What can hang from each mark:
T: F K P
W: Z
N: X
E: P Y
Q: K
K: Q
F: T
Z: F
B: X
P: E T X
V: N
X: N P

Each row was made from one small tree. Brackets hold a mark, then the marks that hang from it, in alphabetical order. Every link used is in the known rows. Write each row's tree.
Known rows:
(X N (P (E Y) (T K))): [  8   9  -6  -6   2   2   0   9   9   4   9  -7   2  12   2  -3   3   7
   7   7   1   6  -3   2  -9  -2  -3 -12 -11  -3   0  19  -2  -9   9  -3
  -3  -4]
(B (X N (P (E Y) T))): [  7   8  -5 -17   2 -10   0   6   8   2  15   3   3  11   1  -8   1   8
   4   3   3  10  -2  -2  -2   2 -10  -9  -4   1   0  20   1 -12   9  -1
   3  -2]
(Z F): [ 2  0 -1 -3 -1  2  0 -1 -7 -4  0  0  1 -2  0  0  0 -2 -1 -2 -3  0 -2 -1
  0  3 -3  0 -4 -1  0 13 -3  6  2  1  1  6]
(N (X P)): [ -2   2   2  -8  -1  -6  -2  -1  -4   6   5   2   3   1   1 -19  -2   4
  -2   2   4   5  -4   1  -3  -1  -1   5   5   6   2  38  -5  -1   2   1
   1   8]
(B (X N (P T))): [  2   4  -2 -12   0 -10  -1   1   6  -1  13   3   6   7   1 -13   0   3
   1   3   5  10   1  -3 -10   2 -11  -4  -1   4  -3  39   2  -4   5   5
   3   3]
(E (P (T K) (X N)) Y): [  1   3  -4   2   0   2   2   7   7  -1   5   2   1  14   3 -16   2  -3
   0   5   3   7   4   0   0  -4  -4 -14  -5   8  -5  27   7 -13  10   5
   2  -2]
(V (N (X (P E)))): [  7   6   4 -19   0 -11  -2   8  -4  11  12   2   2   3   1 -21  -1   4
   3   1   0   7 -11   3  -7  -1  -5  -3  -4   4   0  34  -3  -9   6   2
   1  12]
(B (X N (P E (T K)))): [  7   6   2 -13   1  -9   0   9   8  10  13  -3   4   7  -1 -13   2   6
   4   5   3  10  -1   2 -15  -6  -6  -9  -7  -1  -3  65  -2  -5   9   0
   4   7]
(B (X (P (T K)))): [  0   3   0  -3   0  -9  -1   1   5  11   6   0   3   7   0 -15   0   0
  -1   5   4   9   2   3  -7 -10  -3  -4  -1   1   1  50   1   1   7   0
   1   6]
(Q K): [ 1  0  1  4 -3  4  3 -3  1 -6 -3 -3  0  0 -1 -4  2 -3  0  0  2  2 -3  0
 -2 -6  2 -2  0  3  0 16  4  4 -2  1  0  4]
(X P): [ 1  5 -3 -4  1 -4 -2 -1  0  2  3  1  3 -1  1 -7 -1  1  0  2  1  3 -2  0
 -6 -1 -1 -1  1  0  3 18  1  4 -1 -1  0 -2]
(X N (P (E Y) T)): [  9   8  -6 -13   3  -1  -1   5  10   0  13  -2   4  11   2   2   4   8
   7   5   2   6  -3  -2  -4   3  -6  -9 -10  -2  -1   8   0  -8   9   0
  -2  -7]
(Z (F (T K (P (E Y))))): [ 11   2  -3   5   0   6   2  -2  -9  -4  -3  -5   2   8   0  -4  -1   0
   2  -2  -3   1  -5   4  -3   3  -1  -7 -14  -2   4  46  -1  -1  13   1
   4   3]
(F (T (K Q) (P E X))): [  6   2  11   6  -3  -6   4   9   1  15   5  -1   3   6  -1 -13  -2   7
   0  -4   7   4   2   4 -11   0   1 -14  -7  -4  -3  93   4   1   8   5
   7   4]
(V (N (X P))): [  3   4   0 -10  -1  -7  -2   4  -6   5   7   4   3   5   1 -23  -3   0
   0   0   2   7  -9   2  -6   1  -8   1   1   8   2  22  -2 -10   4   6
  -2  10]
(Z (F (T P))): [  9  -4   1   3  -1   2   0  -8 -11 -12  -1   1   7   3   0  -7  -1  -1
  -2  -6  -1   1   0  -1  -6   8  -6   1  -7   1   1  50   3   8   7   9
   4   5]
(V N): [  4   2  -1  -2   1  -1  -1   5  -3  -2   2   3   0   4   1  -5   0  -4
   1  -2  -2   2  -5   1  -2   2  -7  -2  -4   2   0 -17   4  -8   2   5
  -3   1]
(F (T (P X))): [  4  -5   8   2   1  -3   2  -6  -2  -2   2   6   6   6   0 -11  -2   0
  -2  -4   5   4   4  -1  -4   0  -3  -3  -1   5  -3  69   7  -1   8   8
   7  -1]
(W (Z (F (T (K Q) P)))): [  3   1   2  13 -10   2   3   4 -14   0   2  -3   4   1  -2  -8  -4   7
  -1  -5   2   4   4   0 -12  10  -7  -6  -9  -3   5  73   2  14  17   9
   6  14]
(T K (P E X)): [  9   0  10  -7   1  -3   2   5   1  15  -3   0  -1   3   0 -16   1  -1
   0  -1   2   5   2   6  -8 -11   7  -6  -6   0   0  88  -3  -1   2   1
   9   5]
(T F (K Q) (P (X N))): [  5  -2   8   8  -4   6   4   9  -2   6  -5  -3   0   3   2 -25  -1  -1
  -3  -5   6   8   2   5 -11   2  -1  -8  -8   2  -1  98 -11   5  -8  14
   9   9]
(B (X N (P E (T F)))): [  8   0   4 -17   2  -7  -2   5   8   2  18   2   7   3   0 -12   4   4
   4   0   2  12   2  -1  -4   0 -10  -7 -11   0  -4  65  -6   3   3   5
   9   6]
(X N): [  2   0  -1  -1  -1   3   1   1   1  -7   2  -1   1   1   0  -2   1   2
   2   0   1   2  -2  -2 -10   4  -4  -2  -3   1  -3   2  -3  -6  -1   4
   0   3]
(N X): [ -2  -3   5  -3  -3  -3   1  -1  -3   5   2   1  -1   2   0 -13  -1   2
  -1   0   4   2  -1   1   3   0  -1   5   5   6  -2  20  -5  -5   3   2
   1  10]
(Z (F T)): [  4  -3   0   5  -1   2   1  -4  -7 -10   7   1   6   1  -2   3  -1  -1
   1  -3  -1  -1  -1  -2  -2   9  -8  -3  -7  -2  -3  13   3   3  10   4
   0   6]
(F (T K P)): [  5  -3   3  12  -1   4   0  -6  -3  -3  -6  -5   4   5   0 -10  -2   0
   0  -1   2   1   2   4 -11  -1   0  -1  -6   2   1  50   4   0   7   7
   2   2]
(N (X (P E (T F K)))): [  6  -1   9  -8   1  -3  -2   4   5  16  11  -5   3   5   1 -17   5   2
   3   3   4   7   1   7   2  -8   0  -2 -12   1  -3  84 -11   4   9   1
   4  13]
(F T): [ 0 -3  1  7 -1  0  0 -4  0 -5  6  1  4  3 -2  4 -1  2  2 -1  2  0  2 -1
 -1  4 -5 -4 -1 -1 -4  1  7 -3 10  3 -1 -1]
(B (X N (P E))): [  6   5   0 -18  -1  -9   0   6   1   3  14   2   3  -1  -1 -14  -1   7
   2   2   1   9  -4  -1 -14   0  -7  -6  -1   0  -1  44  -4  -4   2  -2
   7   6]

Write each row's tree:
[  2  -7   9   4   3   4   1   4   9  10   2   1   1   6   1  -8   4  -6
   1  -1   4   5   8   5   7 -10   0  -7 -10   0  -7  63  -5   2   7   6
   4   5] => (P (T F K) X)
[ 12  -2   6   0  -5   3   2   1 -11   0   4  -1   5   1  -3  -4   0   5
   3  -3  -2   3   4   2  -9   2  -3  -5 -15  -3   4  80   0  10  23   4
  10  15] => (W (Z (F (T K (P E)))))
[ 10  -1   6   5  -1   1   1   0  -1   3   0  -6   4   4  -1  -7   1   3
   3  -1   0   1   2   5 -11  -3   3  -5  -9  -3   1  64   3   0  10   4
   5   3] => (F (T K (P E)))
[-2  0  2 15 -4  5  1  9 -1  9 -3 -7 -2 -2  1 -9 -1 -1 -1 -2  1  1  2  6
  0  2  1 -5 -6 -5  1 30 -9  9 -6  4  0  7] => (T F (K Q))
[  7  -3   3   8  -6   6   1  -4 -14  -5  -2  -1   5   2  -3  -7  -3   1
  -1  -3  -1   3   4   1  -9   3  -5  -2 -10   1   6  71   1  10  21   9
   8  14] => (W (Z (F (T K P))))
[  2  -2   7   2   2  -2   2   5   8  13   2   1   0   9   0  -5   2  -1
   1   2   5   4   5   3   1 -11   1  -6  -5   1  -7  45   2  -4   9   2
   0   3] => (P (T K) X)
[  2  -5   4   9   2   6  -1   1   6   6   0  -5   1   5   1  -1   4  -4
   3   1   1   2   6   5   5  -6   0  -3 -12  -1  -3  39  -5   6   5   6
   0   4] => (P (T F K))
[ 3 -1  0 -2  4  0 -4 -1  7  2  7  1  6  3  3 -5  4 -1  1  0  1  5  5  1
  5 -1 -4 -2 -9 -1  0 41 -3 11  2  5  2 -2] => (X (P (T F)))
[  9   2   3  -5   4   0  -2   5   8  13   8  -6   5   3   1  -5   6   1
   5   3   0   5   3   6  -2  -8   1  -6 -16  -5  -1  63  -7  10   6   1
   2   3] => (X (P E (T F K)))
[  3  12  -5   2   0  -6   0  14   8  17   9  -7   0  10   2  -2   1   7
   4   5   4   5  -2   3  -2   0   0 -15  -7  -8   4  24   1  -1   7  -4
  -5  -5] => (X (P (E Y) (T (K Q))))
[ 12  -2   4 -10   2   6   3   4   1  -2   0   3   0   6   3 -14   2  -1
   1  -4   0   8  -1   1   3   1  -2  -8 -11   2   0  63  -9  -5  -2   7
  13   0] => (T F (P (E Y) (X N)))
[  4   3   3  -4   1  -6  -2   5   0  10   7   0   2  13   1 -23   0   0
   2   3   4   8  -6   6  -7  -5  -6  -2  -6   8  -1  45   0 -10  11   7
  -5  11] => (V (N (X (P (T K)))))
[  1  -2   0  10  -5   5   2   0 -10  -3   5   0   3   0  -4   3  -2   3
   2  -2  -1   2   3   1  -6   3  -7  -4  -9  -3   0  30   1   5  24   3
   4  15] => (W (Z (F (T K))))
[ 10   1   2 -13   3  -1  -2   5   9   0  15  -1   7   4   1  -3   7   4
   7   1   1   6   3   0  -5   2  -6  -7 -16  -3  -5  57  -7   6   3   6
   4  -1] => (X N (P E (T F)))
[  2   1   3  17  -5  -1   2   1  -4   3  -3  -6   3   5   0 -11  -4   4
  -1  -2   4   2   2   3 -12   6  -1  -6  -4  -2   2  54   4   5   3   8
   1   3] => (F (T (K Q) P))
[ 1  4 -8  8  0  1 -2  3  5  0  1 -3  0 10  3 -6  1 -3 -2  5 -1  1  4  3
  7 -4 -1 -8 -4  4  3  1  9 -5  9  2 -2 -5] => (E (P (T K)) Y)
[  6   8  -8 -15   0  -7   1   6   1   0  10   3   1   4   1 -13  -2   6
   2   2   1  10  -8  -2  -6   1  -7  -9   0   0   2  12  -4 -12   2  -6
   6   0] => (B (X N (P (E Y))))
[ -1   3  -7  16  -3   4  -1   9   5   2   3  -6   0   7   4 -10   1  -2
  -3   1   0   4   6   4  11   4  -4 -12  -8   0   2  17   2   6   3   6
   0  -2] => (E (P (T F (K Q))) Y)
[  1  -4   6   0   0   0  -2   0   2  11   5  -3   4   5   2 -22   2  -2
   1   3   4   7   2   7   2  -6  -1   1  -7   5  -1  75 -10   4   7   6
   1  12] => (N (X (P (T F K))))
[  7  -4   7   7  -1   4   4  -3  -1  -3  -1   0   4   9  -1 -18  -2   1
   0  -2   5   5   1   2 -17  -1  -4  -7  -5   5  -5  79   2  -8   9  11
   6   5] => (F (T K (P (X N))))
[ 11   0   7 -17   2  -7  -4   7   3   9  18   3   6   7   2 -18   4   1
   5  -1   2   8  -4   3   3   0 -10  -4 -14   4  -3  56  -3  -3   8   8
   2  12] => (V (N (X (P E (T F)))))
[  7  -1  -1  -4   4   4  -1   4  10   2   7   0   0   8   2   9   5   0
   5  -1   0   3   4   1  18   1  -2  -8 -14  -5  -2   3  -3   0   7   0
   3  -4] => (P (E Y) (T F))
[  8   1   3 -12   1  -2   2   2   1   7  -1   4  -1   8   2  -9  -1   1
  -2  -2   1   6  -2   1   5  -4   4  -7  -3   1   2  47  -1  -6   3   0
   9  -4] => (T (P (E Y) X))
[  7   1   8 -13   1  -3   3   9   5   4  10   2   1   2  -1  -4   3   6
   4  -1   3   5  -1  -2  -8  -2  -2  -8  -5   0  -8  38  -4  -8   3   1
   6   2] => (P E (X N))
[  2   6  -3 -13   0  -6  -1   4  -2   8   8   1   0   5   1 -13  -2   7
   1   3   2   6  -8   1   4   0   1  -2   1   2   3  20  -6  -9   8  -6
   1   3] => (N (X (P (E Y))))
[  5   6   4   1   0  -3  -1  13   8  18  10  -8   3   2   2  -7   4   5
   4   1   3   6   4   5  -3  -2  -1 -12 -15  -9  -1  67  -6  14   4   2
   0   3] => (X (P E (T F (K Q))))
[  8   5   2 -20   1 -13   0   6   8   4  18   3   6   6   0  -8   3   8
   4   3   4  10  -1  -3 -12   1  -9  -9  -6   0  -5  51   0  -3   7   1
   4   4] => (B (X N (P E T)))
[  9   0   9 -15   3  -5   3   8  11   6  14   3   2   8  -1   1   6   6
   6   0   5   6   4  -3  -4  -2  -4 -10 -10  -1 -12  48   1  -8  10   5
   4   2] => (P E T (X N))
[  1  -2  -3  -1   3   1  -1   2   7  -2   7   8   3   8   4 -10   3  -7
  -3  -1   1   5   8  -1  20  -3  -5  -9  -6   6  -3  28   5   0   8   6
   6  -5] => (E (P (T F) X) Y)
